Each row comes from the steps of one path. Every step used is in the known rows, and no mark comes twice. Write the path behind each row, first mark first.
Known rows
K > Q > B > W: 46.3; -22.4; -1.5; -13.0; 21.2; 16.6; -7.8; 15.4; -19.3; -34.9; 9.2; 7.1; 11.4; 7.1; -22.8; -17.1; -3.3; -3.0; 20.5; -10.9; 13.9; 0.1; 10.2
Z > F > S > Q: -13.9; -17.3; 21.2; -11.2; -14.6; 11.7; -23.7; 31.1; 17.2; -21.4; -21.0; -19.0; -8.7; 10.0; -3.4; -3.9; -10.6; -1.5; 21.4; 2.0; -20.3; 15.3; -6.6
R > X > B > W: 0.1; -18.0; -7.6; -10.8; 16.7; -32.0; -4.0; 23.6; -12.0; -14.7; -29.0; -4.1; 19.7; -6.3; -10.6; 6.8; 5.7; -0.6; 9.6; -11.3; 9.2; 5.2; 8.7
R > B: -11.4; -11.7; -11.6; -21.9; 9.4; -14.9; 25.7; 2.9; 9.6; -0.1; -17.6; -5.2; -12.0; -6.7; 23.0; -4.9; 6.0; -20.9; 16.5; -13.6; 17.0; 8.8; 10.2
Z > F: -12.6; 4.6; -5.2; -5.2; -14.7; -7.0; -16.1; 18.4; 19.8; -10.7; -22.7; -9.8; -10.4; 1.8; -1.3; -8.4; 8.8; 13.8; 15.3; -12.4; -24.0; 12.0; -13.4
D > Z > F > S > Q > B > W: -4.4; -13.1; -7.2; 1.3; 0.2; 12.6; -1.5; 43.1; 11.1; -15.3; -20.3; -3.2; -23.0; 9.6; -3.3; 1.2; -20.9; -4.8; 36.6; -2.4; -14.5; 11.5; 11.1
Z > F > S > Q > B: -8.5; -17.4; 23.9; -12.9; -9.2; 13.2; -14.9; 29.1; 10.8; -22.9; -15.6; -16.7; -7.5; 6.5; -6.3; -0.5; -12.5; -2.8; 24.9; 5.1; -16.7; 17.0; -11.8
K > Q > B > X: 32.7; -20.2; 13.4; -6.3; 15.7; 17.9; -4.7; 21.3; -28.1; -23.2; 9.7; 4.5; 16.9; 5.7; -29.0; -12.6; 3.3; -8.6; 18.4; -2.5; 14.7; -9.1; 4.1
S > Q > B > W: 19.0; -18.3; 25.0; -4.9; 9.7; 23.8; 8.8; -2.4; -8.0; -29.8; 7.0; -5.2; 0.5; -9.3; -14.1; -12.8; -16.6; -14.4; 6.4; 6.9; 3.9; 3.5; 2.1
S > Q: 1.5; -11.6; 27.5; 1.1; -4.6; 24.7; 0.1; 2.7; 5.1; -18.7; -2.8; -12.3; -5.1; -12.8; -3.9; -15.7; -14.7; -18.7; -4.8; 5.7; -1.7; -4.7; 2.8
W > S > Q > B: -6.7; -9.1; 30.6; -1.0; 4.6; 34.9; -1.2; 19.3; -2.8; -10.6; 16.1; 13.0; 4.7; -20.7; -22.8; 9.2; -12.1; -15.3; 23.0; 11.4; -4.4; -15.3; 7.4
X > B > W > S > Q: 25.6; -26.2; -13.8; -20.6; -2.5; -5.9; 4.6; 10.8; -0.9; -16.5; -16.9; 4.0; 3.2; -4.0; -16.7; -0.1; -1.7; 4.2; 25.2; -4.3; -20.0; 2.4; 2.9
B > W > S > Q: 3.1; -20.0; -1.3; -3.1; 5.5; 12.1; -26.6; 7.5; 9.8; -30.2; 1.2; 11.6; 10.2; 10.7; -23.0; -4.7; -4.1; 4.1; 18.0; -11.3; -9.4; -0.5; 28.7
R > K > Q > B: -2.1; -24.7; 17.8; -17.0; 39.0; 19.7; 20.9; 21.6; -9.2; -24.9; 19.2; 7.9; 15.2; 1.4; 7.1; -17.4; -5.7; -15.0; 15.7; -0.4; 14.7; -9.0; 6.3
X > B > W > S > Q > K: 29.0; -26.1; -6.6; -24.5; -1.7; -2.8; 6.5; 13.8; -5.1; -17.6; -10.4; 2.9; 7.9; -7.9; -16.9; -2.2; 1.4; 7.9; 27.8; -4.5; -20.1; -1.0; 0.2
D > Z > F > S > Q > K > R: -13.4; -14.4; 6.4; -0.8; -0.8; 21.2; -0.5; 52.7; 6.1; -11.4; -14.5; -12.1; -13.5; 2.6; 8.0; -5.4; -17.1; -3.1; 31.0; -3.5; -17.6; -3.2; 7.6
S > Q > B > X: 7.3; -16.9; 37.7; 1.8; 4.1; 24.6; 13.4; 2.9; -16.7; -17.8; 6.8; -7.7; 6.5; -9.9; -19.5; -8.7; -10.2; -19.5; 5.4; 16.2; 5.4; -4.5; -4.8
Q > K > F > S: 13.2; -12.4; 22.2; -27.3; 10.7; 6.9; -7.1; 27.3; -11.3; -5.9; 17.9; -6.9; 28.2; -7.3; 4.5; 8.1; -13.7; 14.6; 33.5; 13.2; 0.2; -16.4; -0.5
B > W > S > Q > K: 6.2; -20.6; 5.6; -7.3; 7.1; 14.9; -24.3; 11.2; 4.4; -31.7; 7.7; 10.9; 16.3; 6.7; -22.1; -6.3; -2.5; 8.7; 21.0; -11.9; -8.6; -2.8; 26.3
B > X: -12.5; -10.3; 9.5; 7.7; -4.7; -7.7; -10.0; 5.2; -14.5; 2.7; -3.7; -1.2; 20.5; 18.2; -19.9; 0.6; 16.3; 2.3; 2.5; 3.7; 1.3; -6.1; 5.6
S > Q > K: 7.9; -12.7; 41.4; -5.7; -1.3; 29.5; 4.8; 8.1; -6.4; -20.9; 12.5; -13.3; 6.4; -20.6; -2.5; -17.9; -9.8; -9.4; 1.8; 6.3; -1.6; -10.6; -2.8

Write each row's path
-12.7; -29.1; 30.2; -22.4; -4.1; 8.1; -18.1; 46.4; 2.1; -26.7; -21.5; -26.7; 9.6; 0.5; -0.7; -7.0; -6.7; 0.8; 26.0; -2.3; -19.6; 7.2; -10.4  Z > F > S > Q > K > R > X > B
1.4; -18.8; 27.6; -19.5; 20.7; 3.6; 7.7; 28.5; -31.3; -11.7; 14.9; -14.7; 39.5; -18.7; 7.5; -11.0; 8.8; 10.1; 7.7; -6.3; 3.1; -17.8; -6.5  Q > K > R > X > B
-9.3; -24.6; 13.2; -13.8; 32.2; 16.3; 8.6; 23.0; 1.9; -24.2; 11.5; 3.2; 15.2; 6.7; 10.4; -21.2; -2.8; -13.6; 8.7; -6.3; 10.1; -11.8; 13.8  R > K > Q
40.4; -15.1; 8.5; -10.7; 17.9; 21.8; 0.0; 18.4; -21.4; -24.3; 12.1; 4.4; 7.5; -4.0; -18.3; -12.8; -4.4; -8.9; 17.3; -4.2; 14.9; -6.1; 1.5  K > Q > B
-4.1; -26.4; 12.2; -7.9; 17.7; 12.8; -27.9; 22.5; -2.9; -35.7; 6.6; 4.9; 30.8; 4.8; -20.7; -8.8; -0.7; 5.6; 18.1; -16.1; -2.7; -8.5; 31.5  B > W > S > Q > K > R > X
-19.1; -30.0; 26.6; -27.7; 37.1; 13.0; 14.6; 27.4; 4.7; -16.4; 13.8; -3.1; 22.3; 0.3; 18.0; 0.3; -29.0; -13.9; 29.7; 21.2; 6.7; -14.0; 8.1  R > K > F > S > Q > B
-5.0; -22.3; 24.5; -23.7; 17.0; 7.7; 15.3; 19.1; -24.7; -9.1; 18.3; -14.8; 33.6; -7.8; 14.6; -19.0; 14.7; 4.0; 13.8; -10.5; 6.6; -15.7; 1.0  Q > K > R > B > X
-14.5; -8.3; 26.0; 2.7; -2.2; 31.0; -13.3; 20.1; 6.7; -9.7; 7.6; 9.7; 4.0; -15.1; -18.1; 4.2; -8.8; -13.6; 16.2; 4.3; -9.6; -17.7; 14.3  W > S > Q
8.1; -21.3; 16.6; -21.9; 7.8; 9.9; -19.2; 29.1; 7.4; -11.0; -4.4; -11.8; 15.3; 0.1; 1.6; 9.1; -35.8; -6.0; 32.5; 20.9; -2.0; -14.9; 10.9  K > F > S > Q
-20.1; -19.3; -4.9; -16.6; 5.1; -19.2; 19.3; 6.4; -1.4; 2.1; -21.0; -6.4; 2.4; 6.6; 9.3; -4.2; 18.0; -18.9; 18.4; -10.9; 17.4; 3.7; 13.9  R > B > X
-20.6; -22.8; 38.3; -10.0; 5.5; 32.7; -4.5; 32.0; -6.8; -13.6; 13.4; 2.3; 22.1; -16.0; -12.4; -4.8; 2.0; -13.3; 26.1; -1.1; -3.5; -25.7; 16.6  W > S > Q > K > R > B > X
2.3; -32.4; 46.9; -13.7; 1.6; 30.5; -7.6; 20.6; -10.8; -18.8; 12.8; -14.4; 10.9; 6.6; -1.0; 4.2; -25.7; -14.4; 12.7; 19.8; 4.9; -0.2; 6.1  F > S > Q > K
-6.5; -14.9; 32.1; -13.3; 23.0; 9.3; 0.0; 27.1; -28.7; -13.8; 20.6; -13.2; 40.8; -15.0; 7.6; -11.6; 8.3; 9.6; 4.3; -8.2; 7.6; -19.3; 0.2  Q > K > R > X
5.3; -29.6; 35.7; -18.9; 11.2; 27.8; 7.0; 12.4; -7.4; -32.4; 9.3; -19.9; 16.0; -15.2; 7.1; -30.4; -6.2; -12.0; 6.1; -7.9; 2.3; -10.9; 8.1  S > Q > K > R > B > W
-12.4; -19.1; 5.5; -5.7; 2.2; 10.5; 3.1; 62.8; 1.3; -11.9; -24.9; -14.1; -8.1; -4.3; 5.4; -2.3; -14.5; -5.5; 35.3; -4.1; -15.9; -2.4; 5.6  D > Z > F > S > Q > K > R > X > B
0.3; -44.4; 49.3; -21.1; 10.5; 24.0; -4.1; 34.4; -21.3; -22.2; 5.7; -21.6; 23.7; 0.5; 0.7; 1.8; -23.8; -16.4; 15.0; 16.1; 6.5; -4.2; 5.0  F > S > Q > K > R > X > B
16.8; -9.7; -1.2; -9.6; 20.5; 6.3; 6.1; 1.3; -15.0; -15.8; 18.0; 19.1; 10.5; 1.8; -22.7; 10.7; -3.7; 5.8; 26.7; 2.3; 4.0; 6.7; 5.5  Q > B > W > S
-2.2; -22.4; 10.1; -13.5; 16.1; -16.3; -6.3; 33.9; -14.9; -21.3; -20.4; -2.9; 24.9; -16.2; -17.4; 5.4; 3.5; -3.0; 18.3; -8.7; 5.9; -3.9; 12.1  R > X > B > W > S > Q > K
4.7; -48.7; 41.6; -23.3; 13.5; 21.1; -10.0; 31.5; -18.3; -29.8; 4.0; -19.6; 26.9; 8.3; -3.3; -0.9; -22.5; -11.1; 16.5; 11.7; 5.9; -0.9; 12.2  F > S > Q > K > R > X > B > W
-20.5; -30.5; 6.0; -18.2; 19.1; 0.2; 12.4; 16.2; -13.3; -6.9; -3.4; -17.0; 25.5; 4.8; 17.8; -20.1; 14.5; -12.2; 7.2; -15.2; 9.4; -12.1; 12.9  K > R > B > X
-11.3; -34.1; 15.9; -12.5; 25.4; 4.5; -8.5; 35.1; -18.9; -23.4; -6.8; -13.6; 37.8; -9.3; -3.0; -12.4; 1.2; -6.1; 6.1; -13.7; -1.3; -18.0; 12.9  K > R > X > B > W > S > Q
-2.7; -32.4; 36.3; -7.7; 0.4; 26.7; -10.5; 16.6; -2.2; -17.2; 2.8; -13.5; 3.6; 12.8; -2.1; 5.1; -29.0; -20.4; 8.7; 19.9; 5.5; 4.3; 10.5  F > S > Q
0.0; -23.1; 22.9; -21.1; 24.0; 5.0; -3.0; 33.5; -28.1; -18.8; 16.8; -7.3; 45.1; -13.0; -2.6; -8.2; 10.7; 14.3; 17.1; -11.0; -1.0; -18.8; 4.1  Q > K > R > X > B > W > S
17.3; -26.4; 13.1; -25.6; 15.5; 8.8; -16.8; 24.7; 2.4; -19.6; -0.7; -8.3; 19.1; 2.9; -4.5; 9.1; -36.5; -2.2; 39.2; 20.4; 0.8; -9.1; 12.4  K > F > S > Q > B > W
-16.5; -18.7; 35.1; -12.5; 7.7; 35.6; -1.4; 29.6; -1.5; -14.6; 14.9; 2.2; 15.6; -23.2; -5.7; -4.3; -2.8; -13.9; 25.1; -2.1; -5.1; -24.4; 14.4  W > S > Q > K > R > B
-23.7; -33.4; 29.4; -25.2; 35.3; 10.6; 11.5; 29.2; 0.5; -15.4; 12.2; -2.8; 29.7; 6.5; 11.4; 1.9; -23.8; -12.9; 30.7; 23.3; 6.1; -16.1; 10.2  R > K > F > S > Q > B > X
-6.7; -30.0; 3.9; -13.5; 27.1; -10.2; -4.3; 27.0; -21.7; -18.3; -10.0; -16.7; 37.3; -3.2; 4.0; -12.4; 5.6; 0.9; 0.5; -16.0; 3.5; -10.7; 9.0  K > R > X > B > W
